Each row was made from one walk, in order. Every step used is in the known rows, and no mark comes twice. Write each row's walk.
(in the rows, 128 means zero)
Known rows:
y/d/a/r/v: [137 106 147 130 114  81  96 126 120 126 122  95 165 107 192 109 152  71
 143 124 189 130 132 165 134 180  90 136 139]
r/a: [115 103  93 145 115 112 112 127 160 117 122 104 156 121 145 111 138  77
 140  87 156 123 151 178 126 112  92 125 137]
y/d/v/r/f: [134 107 142 145 130  99 116 106 133 120 102  87 134 137 172  87 170  68
 135 101 151 155 109 191  97 119  99 132 129]
a/d/y: [140 118 133 142 107 110 104 124 123 115 109 123 166 114 135 144 140  95
 154  95 141 131  98 177 104 124  88 118 156]
v/r/a/z/w: [103  88 131 153 114 118  91 118 150 139  86 101 135 119 148  87 149  81
 110  80 234 123 173 172 140 100 102  77 135]
d/a: [131 116 109 145  93 111 113 136 142 132 129 119 174 112 160 103 148  85
 139  94 122 141 149 156  98 133  87 136 150]
z/a/d/y: [130 126 137 138 101 113  92 109 112 107 122 122 166 108 134 128 122 102
 144 102 144 126  82 191 137 114  73 108 159]
e/w: [126 112 120 132 114  98  97 131 117 128 120  96 160 103 170  87 135  81
 141  90 122 148 109 169 108  83  98 136 150]
a/z/w: [106 105 130 161 101 100  98 129 139 142  90 121 150 114 151  81 128  92
 129  91 192 151 132 167 137  95  89  80 158]
r/v/d/a/z/w: [112  95 109 153  89 108  96 142 137 159 116 118 154 102 167 113 118  94
 136  94 233 130 145 163 109 120  97  85 161]
y/d/a: [139 106 122 149 110  95 101 126 134 119 137 105 181 127 169  96 169  91
 132  91 141 141 121 162 100 154  90 136 145]
a/d: [132 113 119 139 111 111 101 128 126 127 102 118 162 104 151 140 156  91
 147 105 124 138 125 147 101 105  87 121 153]
y/d/a/z: [127 103 145 161 104  92  92 132 127 127 122  96 176 121 181  86 165  95
 123  77 184 144 124 154  97 145  84 120 151]
z/a/d/v: [138 127 111 141  99 109 109 112 110 126 115 111 158  90 160 114 103  87
 160 119 150 143 101 159 120  70  65 109 161]
v/d/a/r/f: [128 121 127 142 108 124 132 123 141 121 100 149 148 102 171 104 173  83
 145  96 142 131 131 185  95  92 104 129 145]
a/z/v/d: [ 85 100 155 156  97 116  83 123 160 143  83 130 141 104 172  56 130 115
 130  82 184 147  94 171  74 102  85  95 156]
w/e: [126 115 162 139 116 106 112 127 153 132 128  95 161 131 154 155 163  88
 138  99  97 128 133 158 138 146  93 133 138]
a/r/v/d/y: [125 105 159 134 110  99 100 112 142 117 118 122 135 110 134 138 120  81
 159 115 208 122  96 204 123 152 104 117 148]
r/v/d/y: [119  98 129 140 104 104  99 121 153 123 141 112 145 124 124 147 116  90
 153  99 179 126  94 205 102 157 102 119 151]
z/a/r/v/d: [106 106 148 127 104 102  85 103 136 123 121 114 131  92 150 117 116  85
 142 134 193 122 107 186 152 112  88 110 147]
d/v/r: [137 105 141 141 104 110 108 110 141 136 110  97 137 117 148 104 133  70
 144 112 158 155 142 159  93 115  93 127 140]
v/r/a/d/y: [138 101 133 133 120 128  97 114 130 111 109 100 151 122 131 150 161  83
 135  83 182 103 137 183 106 131 101 118 132]
z/v: [ 97 112 135 141 104 108  94 126 155 136  92 126 153 111 166  51 125  98
 136 102 115 152 107 173 105 130  79 120 148]
y/d: [126 102 135 149 122  87  90 115 137 110 125  98 162 134 153  99 168  90
 133  99 144 150 101 175 117 145  91 126 143]
v/d/y: [127 105 135 152 103 114 104 111 153 111 130 132 151 127 112 123 137 102
 151  83 161 136  86 203  89 127 103 117 155]
r/a/z/v/d: [ 83  93 122 157 106 122  94 125 170 137  88 119 141 106 175  53 126 106
 128  68 211 123 114 183  83  87  88  95 145]
d/a/z/w: [120 110 119 161  88 106 107 140 133 149 103 131 169 105 167  78 131  91
 129  84 192 143 153 156 120 106  87  90 162]

Write each row's walk:
[106 106 155 157 100  96  85 134 134 138  98 106 173 112 209  26 146 108
 120  78 182 145 103 161  88 147  73 111 150]
y/d/a/z/v
[129  96 119 129 124 128  94 117 135 126  98  92 147 111 149 148 176  80
 127  94 165 109 164 154 104 108  99 120 129]
v/r/a/d
[112  94 114 136 106 104  95 126 153 134 133 104 141 116 142 145 132  86
 147 112 166 133 122 173  98 133 101 126 147]
r/v/d
[116 100 144 149  99 109 106 144 139 167 129 108 162 112 178 160 138  97
 134  92 207 110 147 155 129 144  99  94 151]
r/v/d/a/z/w/e
[121 112 134 156  87 108 105 140 140 139 115 111 170 106 176  93 141  89
 129  81 170 138 151 147  97 121  83 121 156]
d/a/z
[115 114 147 139  94 121 104 121 145 138  89 156 154  89 181  57 139 103
 146 106 160 137 113 166  84 121  92 118 150]
z/v/d/a/r
[138 120 127 134 120 122 126 119 119 136  80 106 134 108 172 128 160  69
 148 109 133 145 131 164  81  83  93 124 139]
a/d/v/r/f
[137 121 138 137  97 107 115 127 133 128 107 132 166  97 170  99 151  77
 146 111 146 137 154 154 117 129  89 133 148]
d/a/r
[146 121 106 143 104 108 120 127 119 134 104 113 158  99 161 133 121  81
 169 113 147 152 120 148  88  83  81 119 158]
a/d/v
[117  92 123 136 118 121  96 115 161 123 114  92 142 126 140 113 164  72
 120  90 167 117 168 170 116 125 103 125 124]
v/r/a
[128 116 133 141 114 117 129 116 146 133  95 104 128 123 163  95 147  63
 141 104 132 153 136 184  95  99  96 131 134]
d/v/r/f
[122 101 131 161  86 118 101 132 147 138 118 124 162 106 163 106 150 103
 132  74 186 134 135 151  67 101  95 114 159]
v/d/a/z
[100 115 144 153  85 112  96 144 148 153  90 124 167  98 199  35 125 103
 125  82 162 144 127 153  86 128  72 111 155]
d/a/z/v
[ 92  98 138 161 101 123  96 121 168 125  97 125 145 117 154  58 109 111
 137  56 229 117  89 217  90 111  93  91 148]
r/a/z/v/d/y
[132 115 133 125 100  97 108 135 132 138 116 110 158  93 181 117 126  65
 149 126 168 129 158 158 130 158  88 137 144]
d/a/r/v
[117  99 144 129 111  99  96 117 146 130 109 116 131  98 151 138 136  79
 151 128 190 129 123 173 118 130 103 120 145]
a/r/v/d
[119 110 149 124 114  89 102 124 139 130 103 104 140 101 163 121 126  64
 149 134 168 134 140 168 147 149  91 127 141]
a/r/v
[143 106 121 155 117  84 112 113 130 120 126  94 159 125 163  93 133  79
 155 103 163 162  99 173 105 124  86 126 148]
y/d/v
[101 104 175 144  88 122  80 131 148 155  82 110 154 100 196  42 150  99
 107  87 175 137 147 146  79 147  82 113 142]
d/a/z/v/r
[124  99 102 138  94 112 105 137 150 142 144 110 160 107 160 137 137  86
 146 104 166 126 142 162  83 146  99 134 150]
r/v/d/a
[143 113  73 144 113 115 134 129 131 129 110 101 158  99 163 130 116  71
 171  99 178 126 141 159  97  69  83 118 147]
r/a/d/v
[111 111 164 157 112 101 104 131 141 149 101 105 158 124 162 131 149  95
 127  87 165 134 135 159 160 125  92  88 149]
a/z/w/e
[124  96 135 152 106 114 110 118 152 139  99  80 133 112 164  95 122  66
 134  84 235 131 167 164 100  92  91 107 133]
d/v/r/a/z
[120  93 117 158 107 113 110 116 143 146  89  97 131 114 156  80 112  69
 134  87 252 135 167 172 127  78  97  77 140]
d/v/r/a/z/w
[115  96 124 149  87 107  96 143 145 150 128 102 155 102 175 126 130  90
 137  91 211 124 143 155  79 133  94 118 154]
r/v/d/a/z
